In the rows, zero is written as 128.
Known rows, with every way that one mark hangs from another
daguza{sovir{buta legu}}: [192 110 103 116 143 102 132  97 141 102 152 131  77 120 143 167 112 161
  90  89 154  96 165  87 118 118  94 151 146  99]
buta{kavan{daguza{sovir}} vore}: [138 121 119 111 101 117 131 124 139  77 172 137  87 107 129 186 118 137
 110  55 155  83 141 110 140 118  90 171 141 107]
legu{vore}: [132 104 100 115 129  99 145  68 118 112 143 119  97 114 164 136 127 121
  90  84 125  97 139  99 122 131 109 163 164 123]
daguza{sovir{buta zuvap}}: [181 111 116 118 128 114 146  80 148 114 140 139  84 135 137 152 109 158
  80 104 152  92 149  69 108 109  93 145 148 100]
buta{kavan sovir{daguza legu{nepapo}} vore}: [142 145 136 126 142  89 107 135 139  63 177 115  63  73 134 203 131 144
  78  60 146  94 128 113 128  92  93 198 122 131]
vore{buta daguza{sovir} legu{kavan} zuvap}: [136 134 104 136 150 119 153  58  96  78 176 116  91 100 194 121 185 142
  81  83 162  82 125  85 112 106  88 134 110 124]
sovir{buta{vore{legu}} daguza{kavan} zuvap{nepapo}}: [165  98 123 152 128 115 129 101 118  70 175 129  73 110 136 131 133 160
  64 128 150  82 160  74 107  75 114 186 151 131]
sovir{buta legu{nepapo} zuvap{kavan}}: [172 113 123 114 169  88 147 103 146 126 150 115  75 106 169 175 141 147
  62 101 134 125 142  64 120  71  85 160 161 113]
legu{nepapo vore{daguza}}: [128 118 105 113 141 101 146  55 104 108 149 117 102 106 180 120 154 119
  78  77 128  80 128  87 120 121  94 160 134 130]
kavan{daguza}: [143 112 111 110 113 112 134 102 129 116 153 130  87 111 159 176 124 125
 105  78 145  91 148  96 122 126  88 159 163 130]
legu{kavan nepapo}: [129 125 112  99 156 105 144  64 110 125 131 116  91  94 174 143 133 130
  96  74 141  78 129  79 113 126  94 139 145 136]
zuvap{kavan{legu{vore{daguza}}} nepapo}: [102  96  80 142 133  80 117  91  92  99 153 137 108 116 174 155 116 117
  94  84 122  73 133 102 133 133 131 158 191 109]
vore{buta daguza zuvap{nepapo}}: [130 116 103 149 116 126 135  77 107  95 161 133  93 105 181 147 144 143
  92  97 133  65 129  75 115 113 110 158 166 161]
sovir{buta{kavan}}: [147 116 107 116 119 117 136  84 142 104 145 143  95 128 142 178 112 137
  82  83 140 108 140  82 116 127  96 164 170 123]
zuvap{kavan{buta daguza{sovir} legu} nepapo}: [125  90  96 121 113  80 112 140 130 109 144 161 106 121 149 208 102 144
 132  83 151  89 153  94 166 114 133 122 185  66]
buta{kavan sovir vore{daguza}}: [112 145 118 134  93 120 112 108 126  59 164 138  77  98 135 190 119 134
  88  66 138  78 128 120 135 121  99 182 133 145]
zuvap{kavan{daguza legu{vore}} nepapo}: [105  93  93 125 129  75 126 117 105 119 163 137 111 115 169 172 114 111
 100  84 122  95 132 112 148 119 117 163 206  96]
daguza{kavan{buta legu} sovir}: [156 100 110 117  89 117 111  98 135  94 129 155  93 125 131 191 111 185
 136 100 176  94 176  73 138 127 142 117 135  63]
daguza{kavan{buta{sovir}}}: [136 110 121 120  78 121 120  94 141  99 126 153  85 111 143 195 127 167
 107  96 152 112 159  90 148 119 124 147 142 112]
zuvap{kavan{daguza{sovir} legu{vore}} nepapo}: [115  86  90 121 133  75 125 117 110 113 162 145 114 122 158 168 114 123
 106  75 133  83 135 117 152 122 120 155 188  72]
vore{legu zuvap}: [152 113 120 120 151 118 156  88 125 100 155 101  84 101 170 139 161 148
  91  94 124 103 147  79 115  86 113 149 139 135]
kavan{buta{sovir{daguza}} legu{nepapo vore}}: [122 129 118 116 136  72 107 105 128  97 150 128  94 103 150 177 128 136
  93  92 152 112 129  89 143 106 120 148 132  81]
vore{legu}: [138 104 110 121 144 106 143  83 118 104 146 109  86 108 161 140 140 133
  98  91 126  91 156  96 118 105 119 151 147 131]
daguza{sovir}: [153 105 110 111 127 112 135  85 134 106 133 133  89 120 146 156 116 149
 112  75 146  70 154  94 118 136 118 142 146 112]
vore{buta{kavan sovir} daguza legu{nepapo}}: [ 98 144 127 139 122 105 132  77 118  83 169 126 100 101 169 160 178 120
  66  74 129 100 119 110 136  81  95 175 117 138]
kavan{buta{sovir{zuvap} vore{daguza}} legu{nepapo}}: [120 155 133 127 104 103 105 117 124  75 153 127  70  93 132 191 115 158
  99 111 150  92 134  74 149  68 109 138 108 104]
daguza{kavan{legu{nepapo}}}: [143 116 129 107 115 120 121  88 120 112 130 130  93 107 149 168 129 163
 117  96 151  83 161  74 117 113 126 143 137 107]
buta{sovir{zuvap{nepapo}} vore{daguza}}: [120 131 117 151 100 110 116 106 115  77 158 134  70  95 131 161 104 144
  77  99 123  52 130 104 132  93 110 176 151 156]
legu{kavan vore{buta daguza{sovir} zuvap{nepapo}}}: [123 121  84 146 137 105 151  47  85  95 170 135 108 103 189 111 157 136
  70  79 144  65 105  91 124 128  96 153 149 125]

Rows
[110 132 124 127  83 110 126 106 141 101 171 148  97 110 153 210 134 119
  87  69 144 115 119 122 143 112  82 184 160 130] : vore{buta{kavan{daguza} sovir}}
[159 117 117 136 154  88 141  90 126 102 167 120  83 103 182 172 167 150
  76  83 157  95 134  80 121  82  91 154 131 105] : vore{buta daguza{sovir{legu{nepapo} zuvap{kavan}}}}
[120 132 119 122 143 110 128  91 112  94 159 121  97 103 205 176 170 133
 104  86 146  96 126  69 123  91 102 136 140 117] : vore{buta daguza zuvap{kavan{legu{nepapo}}}}
[139 134 123 124 108  96 121 132 144  98 176 139  76  93 136 226 125 143
  78  63 144 120 131 119 138 105  78 189 154 120] : buta{kavan{daguza} sovir{legu}}
[ 98 131 104 159 103 108 138  77 110  83 179 145 107 103 166 157 155 132
  54  80 118  96  94 108 140 106 103 194 160 143] : legu{vore{buta{kavan sovir} daguza zuvap{nepapo}}}
[157 119 107 118 119 111 120 100 145  96 148 153  99 136 121 192  96 155
 103  86 159  93 149  87 120 130 109 141 154  76] : daguza{sovir{buta{kavan{legu}}}}
[132 109 116  95 131  83 122 130 138 115 142 143 104 115 164 208 133 141
 130  76 162 108 150  79 161  98 110 112 144  54] : zuvap{kavan{buta daguza{sovir} legu{nepapo}}}
[133 132 122 130  77 133 109  93 114  58 154 139  74  98 144 172 134 151
  97  84 151  73 155 111 130 121 103 177 121 145] : buta{sovir vore{daguza{kavan}}}
[126 123 116  99 135  90 135  95 111 127 164 120 103 104 164 154 133 119
  98  85 137 104 132  92 135 104  89 154 147  93] : kavan{daguza legu{nepapo vore}}
[125 124 108  98 143 102 141  70 117 121 120 123  93  95 172 157 133 139
 105  85 148  98 135  64 138 117 105 119 143 117] : legu{kavan{buta} nepapo}
[155 126 134 130 170  70 123 124 147 103 163 114  64  86 164 202 148 142
  60  81 147 110 129  89 115  75  96 177 147 118] : buta{sovir{daguza legu{nepapo} zuvap{kavan}}}
[134 121 114 120 152 107 143  71 103  98 153 107  92 100 176 125 167 128
  85  86 129  74 148  84 115  95 102 149 119 140] : vore{daguza legu{nepapo}}
[144 125 132 119 156  79 136 116 147 119 148 113  70  87 160 193 141 146
  67  86 127 117 131  93 134  68 100 168 149 120] : buta{sovir{legu{nepapo} zuvap{kavan}}}
[105 129 101 165 102  88 113  81 100 101 171 139  97 116 149 155 116 132
  68 118 129  82 111 105 131  99 117 172 164 119] : kavan{legu{vore{buta{sovir{zuvap{nepapo}}} daguza}}}
[130 120 110 149 133 121 138 107 111  49 181 126  91  98 143 139 151 161
  85  75 129  60 134  94 135  85 121 170 127 126] : buta{kavan vore{daguza{sovir} legu zuvap{nepapo}}}
[173 127 110 118 152 101 131  88 120  96 154 117  80  97 157 160 144 158
  93  69 152  68 153  83 117 114  94 148 112 112] : vore{daguza{sovir{legu{nepapo}}}}
[184 101 112 133 127 109 115 100 131  87 162 124  67  98 154 184 138 165
  93  86 175  93 168  82  93 133 108 178 148 121] : sovir{daguza{kavan} legu}
[150  99  87 136 148  98 151  79 114  91 162 147 111 128 179 128 152 137
  63  83 128  89 127  83 134 117  98 158 168 105] : legu{vore{daguza{sovir{buta}} zuvap{kavan nepapo}}}
[150 157 132 123 128 110 122 123 129  63 166 109  60  67 161 186 156 171
  89  87 142 110 134  76 155  64  89 154  97 129] : kavan{buta{sovir{legu{nepapo}} vore{daguza zuvap}}}
[120 118 116 124  97 116 138  97 134 107 170 139 100 115 161 193 135 118
  95  72 150 108 128 102 129 119  85 176 168 130] : vore{buta{kavan{daguza}}}
[165 132 117 117 147 105 123 105 115  70 167 109  67  85 153 154 140 158
 102  70 151  59 155  94 127 102  93 156 102 119] : buta{vore{daguza{sovir{legu{nepapo}}}}}
[115 142 122 120  92 102 108 131 140 101 164 149  89 107 127 226 106 135
 101  71 149 106 127 117 139 115  95 167 156 102] : buta{kavan{daguza legu} sovir}
[130 126 106 156 103 111 107 116 116  69 168 144  84 110 107 182  88 167
  96  91 149  47 132  87 123 106 129 159 149 101] : buta{kavan{legu} vore{daguza{sovir{zuvap{nepapo}}}}}
[150 129 106 108 166  92 140  79 111 121 143 106  76  77 171 158 135 140
  88  76 146  90 136  82 113 113  89 146 141 130] : sovir{legu{kavan nepapo}}
[126 124  93 130 149 104 139  59  89  91 156 112  86  98 181 129 153 122
  82  81 146  77 136  93 107 129  95 143 135 142] : vore{daguza legu{kavan}}
[120 126  81 124 137 101 143  44  87  99 155 122  96 102 184 124 141 113
  74  73 147  82 119  94 112 155  86 154 149 131] : legu{kavan vore{daguza}}
[163 137 124 141 137  99 118 114 140  79 180 115  64  87 169 196 152 148
  77  85 159 109 128  95 110  96  92 179 138 139] : vore{buta{sovir{daguza legu}} zuvap}
[162 124 122 107 136  95 140 120 142 109 171 129  88  95 143 195 141 154
  90  55 154 101 138  95 133  99  76 169 133  93] : buta{kavan{daguza{sovir{legu{nepapo}}}}}
[122 132 129 105 118 104 124 117 131 117 162 134  99 105 143 201 123 132
 106  72 148  99 133  87 128 104  95 157 151 100] : buta{kavan{daguza legu{nepapo}}}
[122 130 116 100 160  95 155  79 103 123 161 107  95  87 184 133 164 117
  84  76 141  96 132  92 126  93  71 146 131 127] : vore{legu{kavan{daguza} nepapo}}
[188 113 103 136 161  80 139  88 133 103 178 115  70 111 156 151 129 143
  44 110 156 124 136  70  95 104  79 187 158 107] : sovir{buta daguza legu{vore} zuvap}
